Known rows, with every way that one mark hangs from another
buzak[diti goza[migap]]: [ -2.2 -45.0  35.8  37.9   6.1 -65.4 -38.1  38.9  -0.7  29.7  -6.7  -4.8
  39.8 -20.7  -3.2  27.5 -41.0   0.4 -26.1 -42.0 -51.9   4.1 -23.2 -38.1
   3.0]
migap[dode goza[roso]]: [ -9.0 -34.9  37.2  -1.3  13.7 -60.5 -35.6  46.1  -3.7  -4.4 -16.7 -20.1
  44.1 -10.1  10.3  22.7 -56.1  11.7 -11.1 -20.2 -20.8  26.9 -20.5 -17.8
  26.5]
dode[migap[dokal[buzak[diti goza zoku[roso]]]]]: [ -1.7 -48.4  11.0  33.1 -11.7 -63.3 -21.8  39.6  24.0  16.9 -12.4 -44.1
  18.2  38.4  17.9  25.9 -52.1  -0.8 -20.6 -44.8 -37.6  12.8 -35.4 -59.5
  -5.9]
goza[buzak migap[dokal]]: [ -7.9 -37.0  34.9  -1.2   6.9 -55.8 -15.8  32.5  -6.4   0.1 -28.0  10.1
  46.3 -23.0   9.8   4.0 -28.6  16.1  -2.3 -15.1 -24.4   7.4   4.9 -29.2
   8.6]
goza[buzak[zoku] migap[dokal]]: [ -9.7 -43.8  22.7  -1.4   3.1 -54.0  -8.8  32.2  -0.4   3.6 -27.4  -2.0
  38.7  -9.7  19.3  13.6 -28.0  16.3   0.4 -31.1 -31.3   3.5   5.8 -41.1
  -0.7]
pubi[dedani]: [-17.7 -36.7  53.3  24.8 -15.8 -60.4 -25.5  30.7 -17.1   8.2 -10.6  -1.1
  23.8  -6.9 -15.5   4.2 -41.4   7.7 -20.8 -42.0 -33.4   9.0 -19.1 -12.9
   8.8]
buzak[diti goza[migap[dode dokal]] zoku[roso[dedani]]]: [ -5.2 -46.0  10.0  33.5  11.9 -63.5 -20.1  29.5  26.0  13.1 -22.3 -49.6
  32.7  29.3  18.7   9.2 -28.7   2.6 -28.6 -57.7 -23.9  16.6 -36.0 -45.1
  10.5]
dokal[buzak[diti goza]]: [  2.6 -46.1  25.3  39.9 -13.7 -68.0 -26.4  30.8   9.4  21.8   4.5 -18.2
  29.8  14.3  -6.1  36.1 -59.7   2.6 -28.6 -41.7 -53.6   5.3 -33.1 -26.1
  17.0]
zoku[roso[goza[buzak[diti]]]]: [ -3.1 -23.2  19.3  35.0  -3.9 -61.0 -14.7  26.5  -0.2  23.3 -14.7  -6.3
  31.2  -8.2 -17.7   4.2 -27.9  -8.8 -42.6 -28.3 -54.4   4.7 -32.8 -32.7
  -7.8]
migap[dode dokal[buzak]]: [-11.7 -31.9  36.8  -2.5  -5.2 -61.6 -17.2  33.2   9.6 -12.1 -16.2 -22.8
  43.0  20.3  11.6  16.4 -64.9  21.5  -2.5 -23.8  -6.0  28.1 -19.2   0.9
  49.7]
goza[buzak[diti] migap[dokal] roso[dedani zoku]]: [ 19.2 -49.6  -0.5 -11.6  23.6 -28.6   2.9  12.0   0.2   5.3 -28.7  -6.1
  44.6   1.4  -5.1 -26.5  -6.8  -4.4  -9.1 -36.6 -36.2  -1.6  15.2 -33.8
  -3.7]
dode[migap[dokal[buzak[diti goza[roso[dedani]] zoku]]]]: [ 24.5 -59.5  -1.3  19.1  -1.3 -53.2 -11.4  12.2  21.4  20.6 -17.8 -32.9
  21.5  42.1  11.9  12.7 -37.3 -16.3 -14.7 -48.5 -33.3   7.3 -22.1 -52.5
  -9.2]
dode[migap[dokal[buzak[goza]]]]: [ -3.4 -41.0  38.6  16.4 -17.7 -60.4 -25.0  29.9   9.9   7.8 -14.8  -6.0
  34.5   7.3  12.6  26.6 -54.6  -1.1  -9.1 -21.9 -15.5  25.1 -26.4 -31.4
  12.9]
buzak[diti goza[migap roso[dedani]]]: [ 13.7 -47.2  24.8  30.0  17.5 -56.6 -25.1  22.4  -4.9  33.0 -14.4  -8.6
  31.5  -6.9 -11.3   4.1 -22.3 -11.7 -30.4 -47.5 -48.3  -3.7 -14.5 -36.7
 -12.1]
dode[migap[dokal[buzak[diti zoku[roso]]] goza]]: [ -3.6 -42.0  10.2  14.1  -7.5 -53.0 -22.2  53.6  24.0  -3.0 -16.2 -49.9
  23.7  32.2  24.4  22.6 -55.3   5.5  -6.1 -40.5 -24.8  18.7 -33.7 -54.6
   8.4]
zoku[roso[dedani goza]]: [-16.6 -11.9  46.1  33.3 -14.7 -45.0   0.3  23.5 -11.7  22.2 -22.4   4.9
  18.2  -2.6 -31.4  -4.8 -24.5  -9.2 -45.8 -46.4 -28.8  18.1 -49.0  -0.3
  -2.1]
roso[dedani]: [-12.2 -29.1  47.2  28.3 -15.2 -41.9  -8.4  28.5 -15.5  14.6 -23.7  14.4
  20.6  -1.3 -18.9  11.3 -39.7   9.7 -27.4 -50.7 -38.6  14.1 -34.1  -1.3
  13.5]
goza[roso[dedani]]: [ -3.0 -33.5  40.8  16.1   1.1 -43.3  -6.2  24.9 -21.8  17.2 -25.8   7.7
  18.6  -0.6 -21.6   0.6 -35.3   6.6 -25.9 -42.8 -38.9   7.2 -18.6  -6.0
  -0.2]
diti[buzak[goza[migap[dode dokal] roso[dedani]] zoku]]: [ 21.4 -57.1  10.3   2.2  13.4 -49.9  -4.6   9.4  10.8   4.6 -22.4 -30.7
  39.6   9.6  14.0  -6.6 -33.3 -10.1  -4.1 -49.6  -8.5  14.9  -3.4 -26.6
  -3.2]
zoku[roso[dedani goza[migap]]]: [-16.8  -9.2  51.0  23.3  -1.5 -43.8  -6.1  30.7 -13.0  23.5 -23.7   1.4
  24.9 -15.6 -25.9 -14.7 -10.7 -16.4 -36.3 -45.6 -19.0  11.1 -29.7  -6.7
 -12.8]
dode[migap[dokal goza[buzak]]]: [ -1.4 -39.0  30.4   2.5  -7.0 -51.7 -28.3  37.8   8.0 -10.7 -30.2   6.8
  46.5 -20.4  24.5  21.6 -41.1   5.9   0.2  -6.2 -18.0  28.2 -20.5 -46.9
  14.1]
migap[dokal[buzak[goza]]]: [ -6.9 -44.4  34.3  17.5 -17.1 -65.6 -13.0  24.8   6.5   3.7  -7.2  -8.8
  36.0  11.1   3.0  28.8 -58.6  14.6 -16.6 -24.6 -23.8  21.0 -29.3 -15.6
  26.6]
buzak[goza[migap[dode]] zoku[roso[dedani]]]: [-23.0 -31.8  34.2  32.5   0.3 -59.3 -22.4  41.1  10.6  18.8 -18.5 -37.5
  20.5  18.8  13.2  16.1 -26.9  -2.4 -32.9 -61.6 -25.6  14.1 -29.9 -34.3
  -4.6]

Rows
[  4.9 -44.5  43.6  27.4  -6.6 -53.4 -23.2  32.7 -10.4  17.5  -8.3   6.0
  37.2 -29.1  -9.4  13.6 -46.5  -6.4 -13.3 -43.5 -35.3   6.8 -12.9 -18.8
  -7.7] | diti[buzak[goza[migap]]]
[-15.0 -40.4  27.1  22.1 -19.0 -60.4 -16.4  40.5  15.7  10.6 -16.9 -34.5
  16.0  32.3  19.6  26.1 -51.3   2.2 -17.4 -39.0 -23.0  19.1 -30.9 -48.4
  -8.4] | dode[migap[dokal[buzak[goza zoku[roso]]]]]
[ -3.0 -36.0  27.2 -25.4  23.8 -30.0  -4.3  22.9  -4.2  -5.4 -31.6 -14.0
  48.0   4.2   1.2 -23.1 -22.6   2.3  -1.9 -39.1  -1.4  22.8   6.0  -5.5
  19.1] | goza[migap[dode dokal] roso[dedani zoku]]
[  9.7 -41.6   3.0   7.3   9.0 -58.2  -8.0  15.8  11.8  17.9 -20.3  -7.4
  49.6 -15.2   8.4   6.7 -15.0 -10.4 -11.0 -31.2 -37.1   3.8  -9.3 -45.3
  -3.9] | roso[goza[buzak[diti zoku] migap[dokal]]]
[-12.2 -42.9  18.6  31.2 -23.1 -55.4   7.1  22.9  16.2   7.8 -14.9 -36.2
  10.1  48.4   4.8  16.3 -42.3   9.2 -31.8 -53.5 -25.3  14.6 -40.7 -25.7
   4.5] | migap[dokal[buzak[goza zoku[roso[dedani]]]]]
[ -9.8 -34.3  23.5   8.5 -19.0 -40.4  -5.7  42.9  19.9  -8.2 -25.2 -37.9
  13.9  37.9  20.3  11.4 -41.2  -0.3  -9.1 -46.3  -5.0  24.9 -35.6 -35.7
   4.6] | dode[migap[dokal[buzak[zoku[roso[dedani]]]] goza]]
[  6.0 -44.9  -2.3  25.5  -5.0 -44.0 -13.8  33.6  26.1  -0.2 -33.4 -30.5
  23.0  23.2  23.3   9.2 -24.2  -2.5 -19.1 -43.1 -34.1  14.9 -35.7 -67.0
  -4.7] | dode[migap[dokal goza[buzak[diti zoku[roso[dedani]]]]]]
[ 18.3 -55.3   7.1   0.1   2.8 -44.1 -18.2  24.1  11.9  11.4 -10.4 -24.2
  39.2  20.5   4.4   7.3 -46.7 -13.8  -8.2 -31.2 -32.3  16.8  -9.3 -43.8
   0.7] | dode[migap[dokal[buzak[diti goza[roso[zoku]]]]]]
[ 14.4 -42.6   5.9 -23.4  24.8 -34.7  -5.5  21.5  14.2  -4.4 -17.1 -41.2
  47.8  33.0   2.7 -23.7 -29.5  -7.4  -0.2 -44.9  -8.2  12.1  10.7 -11.1
  26.8] | goza[migap[dode dokal[buzak[diti]]] roso[dedani zoku]]
[ 13.9 -52.9  21.3  10.6  -6.7 -33.4  -3.3  20.1 -15.4  13.6  -6.9   0.2
  32.1 -10.0 -21.7   4.6 -51.1  -8.3 -18.3 -46.4 -47.4  12.0 -10.6 -15.3
 -11.9] | diti[buzak[goza[roso[zoku]]]]
[ 13.3 -43.8  29.3   8.0  -5.0 -52.0 -12.5  13.3   6.1  11.6 -22.2 -10.6
  26.3  21.0   4.4   3.7 -37.8 -12.9 -12.9 -27.2 -12.4  17.1 -17.5 -29.3
  -2.7] | dode[migap[dokal[buzak[goza[roso[dedani]]]]]]
[ -8.3 -22.4  34.4  12.9 -19.2 -22.8  10.2  11.6 -11.2  17.1 -17.9  19.1
  31.4  -7.5 -34.0  -3.0 -22.1 -19.5 -32.7 -54.9 -30.6  26.0 -37.9   9.2
   8.9] | roso[dedani goza zoku]
[  3.9 -25.9  20.2   5.3   0.9 -41.2   8.8  14.6  11.4   1.6 -26.6 -30.2
  35.6   7.4  -1.7 -24.9 -23.3 -17.9 -13.8 -55.1   5.8  23.7 -23.7  -7.7
  -0.5] | diti[buzak[zoku[roso[dedani goza[migap[dode dokal]]]]]]
[  5.3 -21.4  22.6  15.0   3.1 -50.5   1.5  20.1  11.8  13.5 -15.0 -26.8
  34.1  16.3 -16.9 -21.8 -18.0 -15.1 -25.4 -40.9  -9.6   8.4 -26.4 -11.4
   6.6] | zoku[roso[dedani goza[migap[dokal[buzak[diti]]]]]]
[ -0.3 -39.0  24.5 -20.3  11.6 -63.5 -22.7  37.4  12.2 -21.5 -13.8 -38.3
  50.2  14.5  21.3  15.0 -62.9  16.5   3.0  -9.5   2.3  30.2 -11.4 -12.5
  42.9] | migap[dode dokal[buzak] goza[roso]]
[-12.4 -50.6  31.9  15.8  -1.0 -61.5 -17.4  33.2   2.7  14.8 -18.6  -6.8
  37.1  -9.1  15.9  29.1 -37.7  11.5 -10.9 -40.3 -29.1  14.8 -18.4 -39.0
   1.7] | buzak[goza[migap[dokal]] zoku]
[ 10.4 -53.3  -2.4 -10.4  34.3 -65.0 -24.0  28.0  13.1   4.8 -26.2 -36.5
  49.8   6.0  30.2   3.6 -30.0   9.1   2.4 -26.4 -33.2   0.7  16.4 -54.2
   4.9] | goza[buzak[diti zoku] migap[dode dokal] roso]
[ -1.5 -23.7  16.7  23.9  -3.9 -47.1   0.3  28.8  10.8  27.9  -7.6 -37.5
  16.4  27.0 -13.4  -6.6 -17.0 -24.9 -30.3 -66.1 -33.3  -4.4 -24.3 -22.5
 -15.5] | dokal[buzak[diti zoku[roso[dedani goza[migap]]]]]
[ 13.4 -54.6  -0.8  -3.2  11.9 -55.9 -15.8  19.5  20.7  -0.2  -2.9 -44.4
  50.6  33.0   8.3  11.0 -55.0   0.5 -13.2 -30.6 -25.8  22.6 -12.7 -24.6
  31.4] | migap[dode dokal[buzak[diti goza[roso[zoku]]]]]
[  4.5 -54.6  24.4  37.4 -22.9 -52.3  -8.6  25.8  -3.2  19.0  -7.5  -4.3
  22.1  -2.9  -5.0  32.9 -58.2   0.3 -20.2 -58.9 -52.6  11.0 -31.9 -25.3
  -7.4] | diti[buzak[goza zoku]]
[ -3.8 -35.9  31.1   1.9  -1.5 -22.7   5.0  22.8 -21.0  12.4 -23.4   6.9
  21.5   5.3 -26.4  -7.1 -31.0   0.0 -23.3 -53.1 -40.8  12.4 -12.4  -2.3
  -1.0] | goza[roso[dedani zoku]]
[-27.4 -36.4  40.8  32.4  -2.7 -62.2 -24.8  51.4  -4.4  26.7 -13.7 -21.9
  17.0  -1.6   6.0  26.9 -35.2   6.3 -29.4 -52.2 -44.8   4.0 -22.2 -44.6
 -21.5] | buzak[goza[migap] zoku[roso]]
[ -7.4 -34.6  41.2 -17.5  29.9 -59.6 -27.4  37.9  -7.5  -1.0 -28.5 -14.3
  51.6 -13.4  12.2  -3.5 -41.1  15.9   2.7 -15.6  -5.1  18.3   6.2 -16.0
  20.2] | goza[migap[dode dokal] roso]
[ 15.0 -32.7   0.5  -5.5  13.8 -36.1  -1.5   3.0  21.4   2.1 -23.9 -12.2
  63.3  -2.2   0.6 -20.7  -4.1 -25.2 -14.5 -35.7 -11.7  22.1 -10.9 -19.9
  23.4] | roso[dedani goza[buzak[diti] migap[dode dokal]] zoku]
[ -1.5 -54.7  12.9  20.3  13.6 -71.3 -33.7  32.6  23.8  12.2 -14.5 -35.2
  50.6   5.5  28.1  30.3 -44.1   7.4 -11.3 -43.9 -29.4  19.5 -23.3 -46.9
  22.7] | buzak[diti goza[migap[dode dokal]] zoku]
